Each row comes from the steps of one path. Every step used is in the known rows, and no mark comes twice. Write the path behind each row, first mark first.
Known rows:
l d x r: [ 1.70  0.09  0.00  0.03  4.64  0.42 -3.96 -1.10 -1.50  1.37 -0.73  0.01
 -0.48 -0.30  0.44  1.05 -0.63  0.63  1.72  1.14  1.15  0.00 -0.43  0.30
  4.43 -0.34  1.20  0.50 -1.29  0.08  0.75]
x r m d: [ 0.92 -0.57 -0.69  0.44  0.97 -0.34  1.16 -1.68 -0.52 -0.55  0.81 -0.81
  0.13  0.17  0.35 -1.37  0.60  0.31  2.81 -1.01 -0.07  0.19 -0.75 -0.08
  1.22  0.30  0.43  0.60  0.90 -0.26  0.40]
p f x r m d l: [-1.39 -0.25  0.27 -0.97  3.17  0.28  4.02 -1.22  2.68 -0.17  1.57 -1.22
  1.20  0.68  0.54 -1.28 -0.05  0.88  1.91 -0.84  0.44 -0.02 -0.12  0.31
  2.06 -0.64 -0.48 -0.77  2.66  1.49  0.53]
d x: [ 0.65  0.40 -0.12  0.30  0.66 -0.75 -3.05  0.82  0.80 -0.15 -0.90 -0.17
 -0.65 -0.14  0.68  1.34 -0.49  0.15  1.01  0.44 -0.69 -0.23  0.45  0.33
  2.81 -1.46 -0.40 -0.04 -0.56  0.28 -1.38]
w r: [ 0.66  1.01  0.42  0.93  0.79  0.77 -4.22 -0.11 -1.18 -0.55 -0.75  0.00
 -1.80 -0.29 -0.09  1.16 -2.42  0.12 -1.45 -0.52 -0.95 -0.12 -0.49  0.31
 -0.46 -0.32  0.92  1.52 -0.27 -1.07 -0.61]
f w r m: [-0.25 -0.17  0.15  1.60  1.28  0.95 -1.84 -2.11 -1.88 -1.28 -1.57  1.17
 -1.12 -0.06  0.14 -0.57  0.54  0.08 -0.42 -0.50 -1.63 -0.12  0.80 -0.36
 -3.43  1.24  0.71  1.28  1.13 -0.98  0.29]
f p w r m d l: [-1.88  0.51  0.11 -1.50  2.07 -0.83  4.00 -0.64  1.09 -0.09  0.13 -0.76
 -0.30  0.69  0.29 -1.09  0.81  0.71  1.15 -0.41 -0.23  0.06  0.27  0.10
  1.17 -0.63 -1.56 -0.94  2.42  0.72 -0.03]
r m d l: [-1.63  0.29  0.19 -0.37  1.29 -0.64  1.68 -0.77  2.72 -0.40  0.21 -1.21
  0.98  0.61  0.52 -1.10 -1.59  1.05  1.88 -0.79 -0.44  0.00  0.53  0.25
  1.67 -0.83 -0.86 -0.77  2.74  1.19 -0.47]
d l: [-1.44  0.54  1.04  0.14  2.28 -0.02 -1.78  0.13  3.36 -0.04 -0.75 -1.03
  0.97  0.19  0.35  0.40 -4.25  0.87  0.27  0.50 -0.29 -0.01  0.80  0.47
  2.56 -1.05 -0.04 -0.22  1.85  1.07 -0.92]
p w r m d: [-0.14  0.39 -0.92 -0.36 -0.78 -1.16  1.97 -0.76 -1.55 -0.60  0.71 -0.29
 -1.05  0.25  0.01 -1.07  0.77  0.22  1.27 -1.46 -0.59  0.10 -0.63 -0.22
 -0.56  0.27 -0.39  0.59  0.80 -0.96 -0.14]
d x r: [ 2.04  0.02  0.40  0.38  5.74  1.08 -3.49 -1.06 -0.35  0.20 -0.74 -0.49
 -0.47 -0.48  0.84  0.81  0.03 -0.15  1.24  0.60  0.86  0.07 -0.68  0.33
  4.12 -0.44  1.20  0.66 -1.57  0.07  0.55]
l d m r w p f: [-0.64 -0.27 -0.18 -1.63 -2.07  0.09 -1.06  2.21 -1.98  1.00  1.95  0.07
  1.05 -0.01 -0.66  0.49 -1.40 -0.06 -1.00  0.44  1.58 -0.01 -0.64 -0.23
 -1.88  0.64 -0.07 -0.86 -0.34 -0.02  0.73]
p w f x r m: [ 1.50 -1.14  0.41  0.67  3.46  0.92  0.47 -2.66  0.64 -0.45 -1.19  1.11
  0.50 -0.07  0.36 -0.66  1.72 -0.40 -0.18  0.02  0.27  0.12  0.11 -0.22
 -0.84  1.19  1.99  0.78  0.36 -0.39  2.00]
l d m r w f: [-0.18  0.87 -0.49  0.04 -5.20 -0.60 -1.61  1.68 -0.43  0.68 -0.38  0.67
  0.30 -0.07 -0.85  0.36 -0.57 -0.58 -3.80 -1.10 -0.22 -0.04 -0.11 -0.42
 -1.85  0.36  0.98  0.05 -1.87 -0.05 -0.11]
p w: [-0.71  0.88  0.00 -0.94  0.56 -2.05 -0.87  1.40 -0.58  0.84 -0.83  0.14
 -0.73 -0.49 -0.44  1.05 -3.64 -0.30 -0.99  1.49  0.56  0.40 -0.03 -0.28
  1.89  0.56  0.71  1.15 -0.73 -1.19 -0.92]
d m: [ 1.38  0.66 -0.95 -0.33  2.07 -1.26 -3.55  1.01  2.00 -0.07 -1.48 -0.58
  0.98 -0.05  0.27  2.69  0.27  0.24  0.16  0.00 -0.45 -0.11  0.22 -0.01
  0.69 -0.87  0.44  0.64 -2.86 -0.08 -0.58]
l d: [-0.18  0.06 -0.55  0.47 -2.82 -1.70 -4.74  0.45 -1.44  2.25 -0.75  0.56
  0.06  0.11 -0.81  1.39 -5.25  1.75  1.43  1.72 -0.01 -0.07  0.68  0.15
  2.17 -0.22  0.93  0.92  0.97 -0.39 -0.74]
p f w r m: [-0.55 -0.50  0.04  1.06  1.30  0.97 -1.37 -1.78 -2.28 -1.17 -0.36  1.19
 -1.00  0.03  0.08 -0.62  0.22  0.08 -0.56 -0.66 -1.22 -0.12  0.55 -0.45
 -3.48  1.46  1.01  1.40  1.71 -0.86  0.61]
l d x r w p: [ 0.67 -0.06  0.63 -0.12 -1.11  0.74 -2.37  0.47 -1.69  0.77 -0.52  0.33
  0.01 -0.62  0.14  0.15  1.57 -0.57 -0.35  1.42  1.57  0.15  0.44  0.12
 -1.47  0.15 -1.67 -2.43 -2.26 -0.12  0.42]
l d m r w: [ 1.46  0.87  0.25  0.64 -4.89  1.36 -1.66  0.92 -0.53  0.36 -1.79  0.32
  0.10 -0.23 -0.84  0.57  0.18 -0.27 -1.14  0.33 -0.55 -0.10  0.20 -0.47
  0.38  1.44 -0.03  0.01 -1.42 -0.40 -1.39]
x r m d l: [-1.10  0.18  0.31 -0.44  3.20  0.00  1.68 -1.37  2.24 -0.26  0.28 -1.31
  1.01  0.53  0.63 -1.26 -0.98  0.89  1.98 -0.74  0.09  0.08  0.15  0.27
  2.26 -0.59 -0.50 -0.64  2.26  1.15  0.15]
w p f: [-1.04 -0.84  0.08 -1.07  0.19 -0.45 -1.88  1.98 -0.82  0.31  2.56 -0.48
  0.94 -0.12 -0.15  0.40 -3.61 -0.11 -0.37  0.53  1.46  0.11 -0.72  0.16
 -1.25 -0.17  0.49 -0.15  0.81 -0.01  0.74]
w f: [-0.78  0.22 -0.38  0.56 -1.90 -1.75 -2.86  1.36  1.05  0.05  0.36 -0.01
  0.26 -0.17 -0.20  0.56 -3.37 -0.38 -2.81 -0.90 -0.28  0.09 -0.14  0.10
 -0.97 -0.93  1.62  0.95 -0.64  0.01  0.00]
m r w p: [ 0.33  0.52  1.12  0.56 -3.15  1.28 -1.45  1.29 -0.57 -0.23 -1.35  0.07
  0.54 -0.60 -0.34 -0.61 -0.36 -1.06 -1.19  0.97  0.47  0.09 -0.01  0.06
 -2.88  0.42 -1.44 -1.74 -1.75 -0.38 -0.45]

Write each row's path:
[ 1.30  0.43  1.09  1.69 -5.31  2.21 -1.39  0.68 -0.15 -0.50 -1.39  0.01
 -0.32 -0.49 -0.71 -0.42 -1.51 -0.76 -1.44  0.30 -0.82  0.04  0.00 -0.33
  0.67  1.66  0.22  0.39 -0.02 -0.56 -1.74]
m r w
[-3.16 -0.02 -0.60  0.15  0.64 -0.78  1.14  1.23 -2.03  0.23  2.28 -0.13
 -0.55 -0.25 -0.44  0.10 -2.58 -0.04 -0.20  0.83 -0.05  0.15  0.29 -0.37
  0.04  0.58 -0.09  1.59 -0.02  0.03 -0.98]
p f w
[ 0.47 -0.61 -0.59 -0.63 -3.69 -0.96  2.06  1.50 -0.81  1.05 -0.67  0.74
 -0.79  0.25 -0.78  0.49  3.54 -0.43 -1.24  0.92 -0.44 -0.03  0.29 -0.27
 -0.25 -0.22 -0.77 -0.45 -0.42  0.13  0.17]
l d m r w f p
[-0.21  0.60  0.23  0.86 -5.21  0.14 -1.29  1.49  0.13 -0.16 -0.15  0.37
  0.02 -0.30 -0.68 -0.39 -1.69 -1.06 -4.08 -1.15 -0.45  0.08 -0.28 -0.31
 -1.65  0.52  1.14  0.36 -0.91 -0.13 -0.45]
m r w f
[ 1.68  0.76  0.53  0.89 -4.01  1.78 -1.28  0.96  0.24 -0.45 -1.75 -0.03
  0.15 -0.35 -0.56  0.43  0.55 -0.79 -1.51 -0.01 -0.76 -0.06  0.00 -0.45
  0.27  1.41 -0.01  0.11 -1.65 -0.42 -1.49]
d m r w
[ 1.81 -1.24  0.92  1.02 -1.86  2.80  0.81 -0.52  0.47 -0.17  1.40 -0.07
 -0.42 -0.59 -0.11  0.31  1.74 -0.77 -1.10  0.66  0.89  0.20  0.11 -0.17
  1.84  1.54  0.49 -0.05 -0.30 -0.09 -0.22]
p f x r w
[ 0.30 -0.51 -0.90  0.52 -1.78 -1.19  1.33 -0.77  0.04 -0.72  0.72 -0.74
  0.15  0.29  0.18 -1.18 -0.21  0.51  2.65 -1.07 -0.82  0.09 -0.25 -0.09
  0.38 -0.04 -0.24  0.47  1.52 -0.26 -0.50]
r m d
[ 2.24 -1.25  0.41  1.21  4.29  1.42 -3.19 -2.79 -0.16 -0.82 -1.85  0.66
  0.20 -0.11  0.94 -0.42  1.25  0.04  1.55  0.09 -0.19 -0.04  0.34 -0.13
  0.57  0.95  1.73  0.60  1.01 -0.23  1.38]
d x r m
[ 1.13  2.00 -0.40 -0.28  0.64 -0.11 -2.72  0.86 -0.50  1.12 -3.05  0.14
  1.20  0.21 -0.83  1.01 -2.43  0.60  0.68  0.22 -0.65 -0.35 -1.03 -0.02
  1.09 -0.02  1.16  1.29 -2.26 -0.31 -0.42]
l d m r
[ 0.26  0.13  0.45  1.03 -4.09  0.72  3.61  0.58  3.01 -0.22  0.11  0.61
  0.29 -0.07 -0.51  0.13  1.53 -0.79 -2.49 -0.46 -0.59 -0.19  0.02  0.23
 -0.78 -0.55  0.09 -0.02 -1.23  0.45 -0.78]
m r w f x
[ 0.90  0.77 -1.54 -0.89  0.38 -2.16 -4.26  1.03  0.23  1.62 -1.46  0.14
  1.00  0.23 -0.28  3.02 -0.58  1.32  0.94  0.67  0.00 -0.21  0.55 -0.06
  1.05 -0.80  0.41  0.42 -2.56 -0.09 -0.30]
l d m
[ 1.60 -0.32  0.52  0.70  4.06  1.30  0.47 -1.26  1.62  0.26  0.27 -0.12
  0.30 -0.37  0.22  0.45  0.55 -0.47 -0.49  0.16  1.00  0.11 -0.91  0.45
  1.98 -0.49  1.79  0.95 -1.87  0.27  1.28]
w f x r
[-2.03  0.93  0.11 -1.20  2.15 -0.81  2.52 -0.68  1.32 -0.21  0.16 -0.83
  0.10  0.54  0.33 -0.99 -0.93  0.77  0.69 -0.92 -0.19  0.04  0.21  0.12
  0.94 -0.50 -1.06 -0.69  2.12  0.62 -0.21]
p w r m d l
[ 0.05 -0.55  0.72 -0.18 -1.92  1.45  4.13  1.02  1.82 -0.02  1.61  0.20
  0.88  0.01 -0.43  0.11  0.93 -0.50 -0.48  0.57  0.65 -0.19 -0.52  0.36
 -0.83 -0.28 -0.59 -0.65 -0.28  0.46 -0.09]
m r w p f x
[-1.62  0.89 -0.57 -0.98 -1.20 -2.85 -0.95  1.98 -0.10  0.76  0.26  0.40
 -0.30 -0.30 -0.49  0.63 -3.14 -0.74 -3.84 -0.34  0.50  0.34 -0.30 -0.24
 -0.90 -0.26  1.39  0.92 -1.42 -0.60  0.16]
p w f
[ 0.48 -0.89 -0.64 -0.45  1.09 -0.13  3.78 -1.27 -0.39 -0.39  2.03 -0.66
  0.58  0.29  0.33 -1.61  2.34  0.08  2.64 -1.00  0.76  0.12 -0.97  0.03
 -0.23  0.05 -0.38 -0.35  0.60  0.08  1.16]
w p f x r m d
[ 0.38  0.87  0.43 -0.27 -3.00  0.50 -1.78  1.45 -1.10  0.66 -1.65  0.38
  0.86 -0.36 -0.50  0.15  0.61 -0.58 -0.89  1.03  0.72 -0.02  0.15 -0.04
 -3.10  0.31 -1.63 -2.04 -2.72 -0.29 -0.17]
l d m r w p
[ 0.04  0.79 -1.00 -1.03  0.53 -1.56  1.29  0.03 -1.23 -0.33  0.01  0.04
 -1.51  0.23  0.68 -0.07  2.85  0.09  1.40 -0.98 -0.55 -0.18 -0.12 -0.03
  1.15 -0.89 -1.39 -0.53 -0.42 -0.14 -0.68]
p w r m d x
[ 1.80 -1.81  0.71  0.77  3.83  1.94 -0.07 -2.65  0.51 -0.66 -0.39  0.75
  1.06 -0.01  0.55 -0.80  1.73 -0.17  1.14  0.26  0.62  0.00  0.01 -0.02
 -1.39  1.08  1.52  0.20  1.17 -0.07  2.20]
w p f x r m
[ 0.16 -0.40  0.27  1.01 -4.24  0.25  3.19  0.64  3.29 -0.25  0.76  0.51
  0.14 -0.12 -0.30  0.63  1.83 -0.65 -2.47 -0.24 -0.42 -0.10  0.52  0.24
 -0.74 -0.78 -0.21 -0.25 -1.06  0.50 -0.76]
r w f x
[ 0.30 -1.42 -0.08  0.19 -3.94 -0.73  1.96  1.31  0.06  0.18  0.18  0.34
 -1.28 -0.03 -0.40  0.21  2.90 -0.81 -1.44  1.01 -0.56  0.16  0.65 -0.14
 -0.06 -0.29 -0.74 -0.38  0.70  0.06 -0.20]
r w f p
[-2.23  0.74  0.11  0.26  1.01 -0.90 -0.35  1.19 -1.28  0.14 -0.56  0.01
  0.29 -0.58 -0.02 -0.18 -0.72 -0.53 -0.07  1.58  0.40  0.16  0.59  0.15
 -3.26 -0.59 -2.15 -1.02 -2.55 -0.18 -0.41]
f w p
[-1.66 -0.16  0.35 -1.33  3.35  0.24  4.26 -1.00  2.34 -0.11  1.50 -1.11
  1.43  0.65  0.59 -1.43  0.58  0.69  1.74 -0.70  0.87 -0.01 -0.12  0.40
  0.75 -0.86 -1.20 -1.62  1.99  1.52  0.89]
w p f x r m d l
[ 2.00 -1.16  0.13  0.93  3.40  0.96 -3.56 -2.84 -0.97 -0.02 -1.84  1.02
  0.24  0.04  0.66 -0.31  0.85  0.52  1.93  0.40 -0.01 -0.07  0.50 -0.16
  0.74  1.01  1.72  0.52  1.17 -0.18  1.52]
l d x r m
[ 0.08 -0.21  0.01 -1.00 -1.87  0.67  3.89  1.16  1.24  0.86  1.32  0.52
  1.15  0.23 -0.60  0.84  1.90  0.05 -0.24  0.64  0.90 -0.32 -0.32  0.25
 -0.97 -0.42 -0.81 -0.95 -1.14  0.53  0.22]
l d m r w p f x
[-0.21 -0.83  0.37 -0.32 -0.28  0.34  3.26  0.97  2.32  0.07  1.97 -0.01
  0.94  0.05 -0.14  0.71  0.06 -0.10  0.10  0.74  0.77 -0.16 -0.29  0.53
 -0.46 -1.02 -0.41 -0.40 -0.04  0.53  0.08]
w p f x
[ 0.20 -0.15  0.86  0.58 -3.36  0.48 -2.12  1.31 -0.14 -0.24 -0.50 -0.03
  0.31 -0.68  0.00  0.08  0.04 -0.86 -1.10  1.18  0.70  0.20  0.70  0.10
 -2.88  0.12 -1.75 -2.02 -1.47 -0.32 -0.55]
r w p
[ 0.12 -1.18 -0.29 -0.06 -1.43 -1.54  1.25  1.25  0.34  0.38 -0.09  0.20
 -0.89  0.11 -0.28  0.43  1.37 -0.45 -0.60  1.04 -0.56  0.11  0.22  0.11
  0.43 -1.06 -0.21  0.22  0.67  0.16  0.18]
w f p
[-0.52  0.72 -1.11 -0.28  0.58 -1.15  1.60 -0.29 -1.42 -0.60  0.24 -0.04
 -1.54  0.23  0.71 -0.39  3.41  0.17  1.78 -1.07 -1.04 -0.27  0.17 -0.01
  0.67 -1.01 -1.76 -0.42 -0.59  0.23 -0.99]
f w r m d x
[-1.58  0.60  0.21 -0.48  1.75 -0.17  1.54 -0.98  1.86 -0.54  0.20 -1.03
  0.36  0.62  0.49 -1.05 -1.03  0.98  1.23 -1.20 -0.56 -0.07  0.25  0.29
  0.90 -0.79 -0.93 -0.63  2.49  0.93 -0.30]
w r m d l
[ 0.75 -0.51  0.29  0.25  1.29  0.26 -0.80 -1.67 -1.77 -0.73 -1.93  1.38
 -1.48  0.04  0.04 -0.22  1.39 -0.11 -0.62  0.13 -0.99 -0.01  0.48 -0.41
 -2.37  1.32  0.82  0.94  1.71 -1.37  0.83]
f p w r m
[ 0.03 -0.06 -0.93 -0.67 -0.77 -1.25  3.51 -0.74 -1.85 -0.42  0.62 -0.18
 -1.41  0.36 -0.04 -1.13  2.45  0.15  1.61 -0.91 -0.66  0.12 -0.53 -0.23
 -0.38  0.20 -0.94  0.26  1.18 -0.81  0.00]
f p w r m d
[-1.96  1.07 -0.19  0.18  1.57  0.42 -0.78  0.44 -3.47 -0.28  1.33  0.28
 -2.24 -0.27 -0.38  0.57 -1.48 -0.06 -1.90 -0.43 -0.60 -0.06 -0.43 -0.11
 -1.62  0.32  0.27  1.76 -0.60 -0.87 -0.51]
p f w r
[-0.90  0.42 -1.24 -0.84  0.60 -1.08  2.14  0.05 -1.92 -0.48  1.44 -0.07
 -1.44  0.31  0.65 -0.40  3.10  0.19  1.64 -1.23 -0.66 -0.25 -0.10 -0.09
  0.55 -0.81 -1.51 -0.33  0.05  0.31 -0.60]
p f w r m d x
[-2.98  0.55 -0.12 -1.02  2.19 -0.34  3.30 -0.63  0.63 -0.37  1.58 -0.95
  0.18  0.67  0.32 -1.36 -0.65  0.84  0.98 -1.20 -0.27 -0.05  0.26  0.05
  0.37 -0.41 -1.17 -0.54  2.52  1.07 -0.13]
p f w r m d l
[-0.52 -0.86 -0.11 -1.57 -0.56  0.37  0.61  1.61 -1.94  0.29  3.61 -0.61
  0.16 -0.19  0.10 -0.22  0.31 -0.57 -0.28 -0.06  2.04  0.17 -0.89 -0.05
 -0.43  0.24 -0.68 -1.34 -0.16  0.24  0.84]
m d x r w p f
[ 1.99 -1.92  0.60  1.15  3.66  2.03 -0.28 -2.89  0.80 -0.74 -0.27  0.64
  0.83  0.03  0.49 -0.60  1.13  0.04  1.20  0.04  0.19 -0.01  0.04 -0.09
 -0.07  1.28  2.22  0.99  1.76 -0.14  1.84]
p f x r m
